Each row was made from one path, in order. Every step used is in the known rows, and no mark comes twice. Write each row's path.
In the rows, zero is written as 128.
Known rows:
tivepi-gopa-siti-rumu-maluk: [ 98 131 140 131 154 130 148 146  95 156 123 126  93 160 168  58 127 135
 127 147 105 150 120  81 183 127 204 141  89 139 159 128 125 125 147 146
 211 106 128 139  64 136 144 140 126  47 133 159 101 168 122 165  94  94]
pakob-tivepi-ririt: [ 97 125 116 143 148 112 156 110 112 192 160 154 100 181 154  66 161 153
 124 143 101 152 109 126 126 147 151  98 121 118 177 131 147 136 128 137
 171 123 122 128 102 124 137 139 113 106 146 125 140 157 144 160 102 133]
gopa-siti-rumu-dadinob: [132 140 146 122 161 126 127 132 113 153 136 113 108 172 175  46 121 146
 138 144 102 151 121  88 164 119 180 144  96 137 163 116 125 140 140 117
 197 133 131 137  70 140 136 148 106  74 116 153 123 185 152 140  92  85]
gopa-siti-rumu: [119 120 124 142 151 126 149 130 121 154 153 112  73 153 170  52 109 150
 135 142 111 159 127  85 158 126 175 147 100 132 148 120 118 141 140 112
 204 115 147 138  59 149 155 123 113  87 122 155 117 158 145 168  99  98]
davuv-rumu-maluk-buvek: [110 132 119 177 158 119 159 122 105 203 139 158 129 186 194  68 145 134
 123 156  90 153 139 102 165 116 223 117 115 149 179 141 175 140 126 158
 147  92 105 143  82 101 166 138  98  58 156 135 132 159 139 160 129  96]
pakob-tivepi-gopa-siti-rumu-maluk-nutiri: [ 62 132 135 116 132 130 137 122  88 156 136 128 106 161 179 100 124 125
 128 166 103 144 117 110 181 159 216 135 125 141 176 137 131 113 118 148
 188 101 120 130  61 101 144 150 118  59 142 159 100 176 133 155  97 107]
maluk-nutiri-tivepi-ririt: [102 128 121 132 202 103 147 134 109 163 172 141 131 163 138  61 159 157
 147 152  76 129  99 142 113 136 175 108 124 113 191 116 166 151 124 124
 172 106 106 132  98 124 157 157 134  99 134 100 150 164 126 162 112 130]
nutiri-maluk: [122 133 104 160 183 127 160 124 132 186 154 148 109 166 143  47 142 150
 138 135  91 145 112 112 131 112 180 139 114 140 167 132 139 154 116 115
 165  91 137 135  98 136 158 123 119  90 149 148 152 161 136 170 130 126]
pakob-tivepi-rumu-dadinob-nutiri-maluk: [114 160 114 116 169 138 133 100  98 175 146 168 135 161 140  53 137 138
 140 141  76 108 103 137 129 131 181 125 114 146 201 107 132 157  95 129
 162 116 116 128 111 108 149 142 115  74 188 141 131 218 160 142  94 118]
gopa-siti-rumu-moriko: [138 134 111 145 147 123 146 143 100 145 151 117  87 147 169  29 111 166
 135 144 111 163 136  83 178 123 194 154 121 111 147 108 113 131 130 115
 235 121 139 127  57 148 182 106 102 100 111 141 124 165 135 178  95 101]
moriko-rumu-maluk-nutiri-tivepi-pakob: [ 96 143 125 120 169 100 134 136  95 154 146 134 150 168 130  65 132 139
 163 133  63 108 102 118 122 135 210 109 103 142 204 130 163 142 168 146
 182 102 121 128  78 103 186 143 115  87 155 131 109 193 134 162 119 134]
nifis-rumu-dadinob: [153 163 141 141 154 100 142 114  89 161 119 134 130 181 178  57 158 146
 141 116  70 147  99 108 151 117 171 117 105 162 177 120 145 159 127 121
 158 142 141 121  91 111 125 141 102  76 133 140 142 165 154 155 114 104]
gopa-siti-rumu-maluk: [105 128 131 135 151 128 150 141 107 148 133 117  89 170 166  44 128 146
 131 152 109 149 120  73 179 121 202 157  84 129 156 135 129 127 142 141
 200 113 142 152  69 137 154 129 118  69 127 150 111 167 121 152 108  86]
dadinob-nutiri-tivepi-rumu: [117 147 118 130 187 115 152 122  93 138 150 160 119 143 132  51 129 154
 151 133  66 111  96 146 107 129 159 106 105 146 190  94 145 174 121 123
 192 119 131 113 104 128 171 125 128  86 162 102 125 206 149 169  89 127]
rumu-dadinob-ririt: [143 130 136 141 144 119 140 120  94 178 121 165 152 190 175  66 146 154
 150 141  95 138 102 109 140  99 166 124 108 122 188 118 155 155 148 133
 168 140  99 127  86 148 146 140 124 105 114 163 146 171 168 148 100 116]
fila-rumu-maluk-buvek: [103 121 116 191 147 123 175 138  99 201 116 151 123 186 165  79 131 148
 133 164 100 143 113  91 170 115 190 130 103 150 174 151 166 157 121 146
 149  94 104 125  84 105 166 125 112  60 153 131 117 169 133 163 120  94]
siti-rumu: [124 120 121 155 162 126 154 128 119 171 143 139  93 160 162  68 116 159
 114 128 105 148 106  97 146 127 163 120  98 149 148 128 123 133 140 103
 193 117 165 130  57 135 168 130 100  87 121 149 130 158 164 163 107 103]
siti-rumu-dadinob: [140 144 143 135 171 125 135 130 110 167 130 140 127 179 171  57 128 155
 120 127  97 139 105  97 149 119 173 122  95 155 165 125 131 135 139 109
 188 137 139 128  64 127 145 153  93  75 121 148 134 185 166 138 101  93]
davuv-rumu: [134 125 109 171 166 121 151 117 116 176 158 155 108 161 189  60 128 152
 120 133  90 166 134 114 128 122 188 115 104 148 158 118 151 145 143 136
 167 123 149 126  70 132 155 135  98  66 146 150 141 150 150 169 110 118]
tivepi-gopa-siti-rumu-maluk-buvek: [ 88 126 139 148 149 131 153 145  98 192 126 128 104 175 185  77 126 124
 128 157 106 151 132  87 194 126 205 130 114 149 171 138 147 135 123 144
 183  77  92 139  70 114 161 143 123  48 134 143 107 169 141 174 104  89]
rumu-dadinob: [140 147 145 139 164 111 150 119 104 165 124 140 142 186 168  60 145 158
 136 137  86 146 116 115 133 114 170 123 111 149 177 135 148 148 134 119
 171 131 120 123  96 129 135 152 109  85 125 135 145 182 153 143 106 107]
fila-rumu-maluk: [116 123 117 179 152 127 173 140  95 165 114 152 117 176 147  59 132 162
 134 151  97 147 101  87 156 114 181 142  75 143 162 146 145 150 138 149
 171 122 141 116  81 123 154 124 121  58 148 144 116 168 118 157 108  99]
tivepi-gopa: [118 131 135 159 159 117 164 133  99 176 125 151 114 158 167  85 132 151
 126 127  83 154 119 125 127 130 162 104 121 159 164 130 141 143 130 120
 186 104 121 105  81 139 144 139 128  73 130 149 129 158 153 191  95 133]
pakob-tivepi: [100 133 116 150 132 115 160  96 117 182 149 148  99 178 167  82 136 156
 129 134 102 161 119 129 133 146 159 105 134 144 168 143 135 134 120 129
 167 116 152 115  99 120 145 120  91 110 144 141 140 166 159 158 113 128]
moriko-rumu-maluk-buvek: [110 122 119 151 142 103 157 123 104 202 132 150 131 191 162  74 143 139
 137 153  97 139 112  93 169 119 179 121 111 144 183 148 161 144 121 148
 163  91 114 144  85  93 184 127 107  81 146 124 118 168 141 168 127  93]
rumu-dadinob-nutiri: [145 140 144 125 167 123 159 111  85 151 121 154 162 159 162  82 136 159
 133 161  85 113 123 135 136 116 174 129 120 150 192 110 139 162 116 104
 177 128 113 137 110 128 154 150 131  89 141 142 135 204 171 135  79 101]
nifis-rumu: [138 145 118 164 147  99 161 110 103 167 135 130  93 163 171  66 153 150
 136 112  79 155 104 107 147 121 163 119 110 160 157 124 136 162 125 120
 164 129 163 125  84 119 146 117 110  87 134 136 138 136 147 180 125 118]
dadinob-rumu: [126 114 130 146 144 136 159 111 109 148 146 169 109 166 178  66 118 161
 129 141  92 133  91 106 125 116 162 138 105 157 177 104 143 139 114 143
 175 135 130 126 101 122 169 111 121  87 140 151 147 169 153 182  99 118]
gopa-siti: [121 122 124 145 142 115 156 121 119 151 148 111  85 158 166  55 128 150
 154 155 103 162 140 107 143 120 176 153 121 125 161 126 135 155 133 120
 188 114 126 134  91 150 140 119 126  97 128 145 127 158 128 168 103 114]
moriko-rumu-dadinob-nutiri: [154 132 142 111 159 114 136 109  81 161 128 158 159 156 151  77 125 158
 144 148  83 112 110 122 139 121 155 129 109 143 195 100 137 161 120 115
 191 136 130 143  98 117 174 145 125  87 146 139 126 202 173 144  84  92]
fila-rumu: [131 115 106 189 150 130 167 133 106 174 133 147 105 160 153  67 115 170
 136 141  99 154 104  99 131 120 154 132  90 149 155 133 139 161 138 121
 173 124 146 103  72 135 157 117 109  75 142 150 125 161 146 171 101 114]
nifis-rumu-maluk-nutiri-tivepi-buvek: [ 85 151 120 145 183  94 152 129  80 166 145 122 144 172 167  78 163 125
 168 145  58 148  90 134 151 151 201 132 130 159 191 117 168 163 127 109
 151 100 130 131  88  92 139 150 119  78 141 104 164 164 145 167 132 118]

Which path is each row?
[144 129 117 151 138 132 156 127  88 142 149 170 118 156 182  41 114 175
 130 141  93 141 103 104 145 115 180 146 125 132 173  95 136 131 106 141
 207 136 120 117  90 130 194  95 107 103 131 139 154 174 141 193  94 123] : dadinob-rumu-moriko
[151 138 136 122 160 103 127 120 102 175 132 144 140 186 158  56 132 155
 150 126  84 142 100 104 141 118 148 121  96 144 177 123 146 146 139 126
 183 136 138 126  79 114 156 142 101  88 133 137 131 182 153 155 105 103] : moriko-rumu-dadinob
[129 147 152  81 178 114 119 140  83 146 139 132 133 141 151  59 115 131
 177 142  70 136 126 129 150 134 171 126 116 129 191  77 132 166 123 134
 210 107 109 135 109 136 154 153 140  68 141 135 117 210 153 168  72 103] : moriko-rumu-dadinob-nutiri-tivepi-gopa-siti
[ 95 119 132 133 142 133 159 110  87 133 132 162 139 173 176  87 133 153
 128 168  90 118  90 111 146 123 209 156 109 152 193 128 156 125 108 157
 159 121 109 137  90  92 169 133 131  74 144 144 132 173 128 160 108 108] : dadinob-rumu-maluk-nutiri
[129 133 120 130 178 128 139 118 107 214 145 158 159 169 151  75 129 133
 153 158  88 110 116 117 157 111 180 130 130 148 207 111 152 168  94 114
 156  82  98 154 106  93 189 143 122  81 170 136 143 202 177 157 118  90] : moriko-rumu-dadinob-nutiri-maluk-buvek
[101 138 122 115 182  97 139 132 100 147 149 145 144 168 138  64 140 149
 161 146  71 125  93 121 141 130 187 126 109 130 189 125 159 136 121 143
 178 103 143 135  95 102 181 142 117  91 141 110 132 181 122 154 126 109] : moriko-rumu-maluk-nutiri-tivepi
[ 89 143 117 139 146 109 156 112  86 146 134 150 131 170 157  77 148 145
 129 155  80 120  92 117 136 128 201 138 105 148 187 146 156 137 125 144
 164 119 108 117  64 100 159 141 125  69 155 120 109 176 108 156 107 123] : tivepi-rumu-maluk-nutiri
[152 156 144 129 162 115 152 106  74 151 118 142 145 154 170  79 146 150
 137 139  71 118 113 127 152 117 175 123 113 160 187  99 134 176 108 112
 168 137 132 139 106 114 147 143 127  80 143 139 138 184 171 148  94  96] : nifis-rumu-dadinob-nutiri
[138 161 108 133 178 111 151 137  74 130 155 159 131 135 139  31 123 169
 149 135  69 120 107 135 128 127 177 120 123 123 188  84 139 158 109 124
 218 124 122 104  97 137 199 108 115  99 150  95 133 208 135 178  83 130] : dadinob-nutiri-tivepi-rumu-moriko
[146 130 134 148 164 137 156 126  76 157 113 156 153 148 152  83 110 164
 140 160  86 115 113 118 143 116 168 137 100 152 183 109 138 175 120 111
 174 136 118 119  97 125 155 143 127  67 153 149 124 204 170 136  75  93] : fila-rumu-dadinob-nutiri
[107 152 156  96 187 122 111 148  94 144 140 120 126 156 173  65 114 130
 153 141  78 139 116 119 161 138 197 126 115 145 180 102 139 136 124 120
 198 110 109 123  70 128 134 175 121  56 120 145 120 197 152 149  89 100] : maluk-nutiri-tivepi-gopa-siti-rumu-dadinob
[ 81 143 142 111 172 111 143 146  91 136 140 120 119 153 160  70 133 130
 168 164  75 148 127 128 156 133 211 140 128 130 186 119 151 142 120 150
 190  85 101 131 104 132 139 151 148  62 135 133 118 178 110 171 100 115] : rumu-maluk-nutiri-tivepi-gopa-siti
[ 91 144 131 131 188 107 155 130 102 139 144 144 142 169 146  70 149 151
 154 157  74 122 103 131 136 128 205 130 122 135 188 130 166 137 116 139
 166  99 130 133 103 114 164 147 122  88 137 111 142 181 121 147 125 110] : rumu-maluk-nutiri-tivepi
[135 148 147 107 207 128 139 133  97 140 138 148 149 149 150  60 124 154
 145 139  74 106 106 131 140 127 174 113 108 144 186  85 140 157 120 109
 198 119 141 142 106 133 169 155 115  85 134 124 145 215 178 133  91  88] : siti-rumu-dadinob-nutiri-tivepi
[122 138 148  90 209 126 124 146  94 144 159 130 125 149 144  39 138 146
 155 161  83 115 112 120 144 129 177 124  97 107 193  76 140 159 128 125
 207 124 103 159 109 142 148 162 143  75 136 118 137 201 147 139  77  89] : gopa-siti-rumu-dadinob-nutiri-tivepi-ririt
[149 132 124 145 153 130 124 122  92 187 134 172 151 183 199  54 142 148
 145 136  88 151 115 107 138  99 188 118  97 125 182 101 163 149 160 153
 163 147 110 131  69 139 148 145 112  78 130 173 150 165 173 147  97 110] : davuv-rumu-dadinob-ririt
[123 151 161  96 183 120 137 143  86 137 133 128 132 143 161  66 122 135
 174 156  74 133 138 140 145 131 187 130 129 134 190  86 139 166 116 127
 201 106  95 129 121 147 136 156 146  66 135 139 127 206 150 162  74 108] : rumu-dadinob-nutiri-tivepi-gopa-siti
[105 159 125 138 184 106 153 132  99 145 137 155 118 180 136  30 156 144
 147 131  69 128  89 115 125 120 185 115  84 138 185 126 159 146 135 159
 181 119 131 120  96 121 154 128 115  69 156 103 122 188 108 162 112 119] : nutiri-tivepi-rumu-maluk
[104 129 115 151 160 123 150 117  95 161 143 154 138 166 183  83 142 147
 123 162  83 144 126 113 148 126 229 135 111 146 182 139 162 129 129 153
 155 115 124 138  66  98 159 150 118  59 152 143 129 158 122 151 121 109] : davuv-rumu-maluk-nutiri
[135 160 115 123 188 137 135 114  98 165 142 163 146 156 138  45 136 141
 144 146  74 101 101 128 126 112 185 138 101 147 197 101 137 171 108 119
 169 116 105 132 104 119 157 146 130  66 177 142 134 213 148 150  92 114] : tivepi-rumu-dadinob-nutiri-maluk
[119 158  98 149 122 105 149 114  89 162 152 160  99 165 164  43 131 165
 128 125  90 155 109 120 140 144 168 113 130 129 172 120 131 130 114 134
 204 136 131  86  77 123 172 102  85 105 153 113 126 183 132 181  95 143] : pakob-tivepi-rumu-moriko
[106 155 127 127 187 118 155 128  83 132 135 164 130 161 131  43 146 149
 147 146  67 107  92 126 128 124 189 123  88 139 196 110 153 159 127 151
 188 119 122 129 109 121 169 131 129  68 163 104 117 209 121 154  98 113] : dadinob-nutiri-tivepi-rumu-maluk
[ 86 141 132 116 185 117 137 140 107 127 156 115 113 156 152  56 130 139
 158 160  84 130 111 113 162 130 216 148 110 127 177 118 146 133 122 138
 189  98 137 148  82 122 162 143 122  80 131 122 127 185 119 148 117  96] : gopa-siti-rumu-maluk-nutiri-tivepi
[129 142 146 106 223 123 132 146  95 155 152 153 141 154 136  50 148 153
 139 145  80 105  96 126 134 127 167 103  95 121 194  82 148 159 129 117
 200 127 118 153 102 134 160 164 132  80 137 113 148 200 157 139  83  98] : siti-rumu-dadinob-nutiri-tivepi-ririt
[ 84 140 145 125 194 121 144 155  87 157 134 148 133 154 154  80 125 136
 135 136  74 130  97 125 152 139 199 103 112 153 179 119 148 127 127 138
 192  87 129 122  71 115 160 160 126  53 134 133 123 181 142 168 105 114] : siti-rumu-maluk-nutiri-tivepi-gopa
[136 148 124 128 193 139 149 118 106 171 137 158 153 157 142  59 139 148
 144 156  85 110 115 129 139 110 190 141 117 142 196 108 137 165 102 110
 164 105 116 148 118 125 159 150 133  80 159 149 150 205 158 141 103 102] : rumu-dadinob-nutiri-maluk
[ 75 129 130 130 182 120 146 131  86 151 151 148 155 174 170  82 135 138
 165 160  68 137  85 135 139 147 200 146 126 159 202 103 173 148 119 127
 160 109 103 133  98  93 158 146 126  75 145 116 167 190 150 169 112 119] : dadinob-rumu-maluk-nutiri-tivepi-buvek
[ 93 127 133 118 177 125 131 151 105 145 157 115  94 138 169  72 105 133
 147 139  89 149 120 115 160 145 188 128 123 142 164 105 128 136 128 115
 206  92 128 126  59 138 155 150 127  67 123 147 115 174 147 179  94 110] : maluk-nutiri-tivepi-gopa-siti-rumu
[140 150 137 121 163 126 148 107  77 148 122 159 149 155 155  71 129 155
 136 145  76 105 106 131 124 122 166 126 101 152 197 102 142 167 120 115
 181 143 106 123  97 123 156 147 129  74 159 130 120 212 160 142  72 109] : tivepi-rumu-dadinob-nutiri
[128 140 117 150 192 144 140 120 109 217 151 166 156 166 180  69 130 125
 139 161  80 121 137 129 157 111 220 124 133 152 199 108 161 168  97 126
 142  84  90 153 104  98 173 156 117  57 177 145 153 193 174 149 113  93] : davuv-rumu-dadinob-nutiri-maluk-buvek
[130 169 138 119 191 106 127 126  97 146 139 147 135 180 148  30 144 151
 155 117  62 132  89 129 116 119 166 102  96 149 189 110 156 154 132 133
 173 138 116 104  95 127 138 146 103  73 146 107 134 208 139 151  98 119] : nutiri-tivepi-rumu-dadinob
[109 132 143 109 126 134 111 128  85 183 128 147 116 177 193  73 117 129
 150 134 106 152 110  96 175 131 170 115 111 123 177 104 130 136 144 148
 192 136 105 126  65 142 130 147 114  83 121 190 121 183 181 156  79 108] : pakob-tivepi-gopa-siti-rumu-dadinob-ririt
[117 151 128 115 163 109 121 122  83 158 138 164 158 180 165  57 145 144
 167 134  70 116  77 130 121 112 172 117 107 122 207 101 167 157 137 145
 164 142  88 113  77 127 155 147 123  92 135 132 137 195 153 153  93 128] : maluk-nutiri-tivepi-rumu-dadinob-ririt
[144 135 146 120 171 136 144 120  88 155 123 151 145 151 163  77 118 159
 124 150  95 108 114 112 150 124 173 128 104 154 182 103 124 153 123  97
 194 131 134 144  83 126 167 152 117  76 134 152 130 202 182 128  80  85] : siti-rumu-dadinob-nutiri
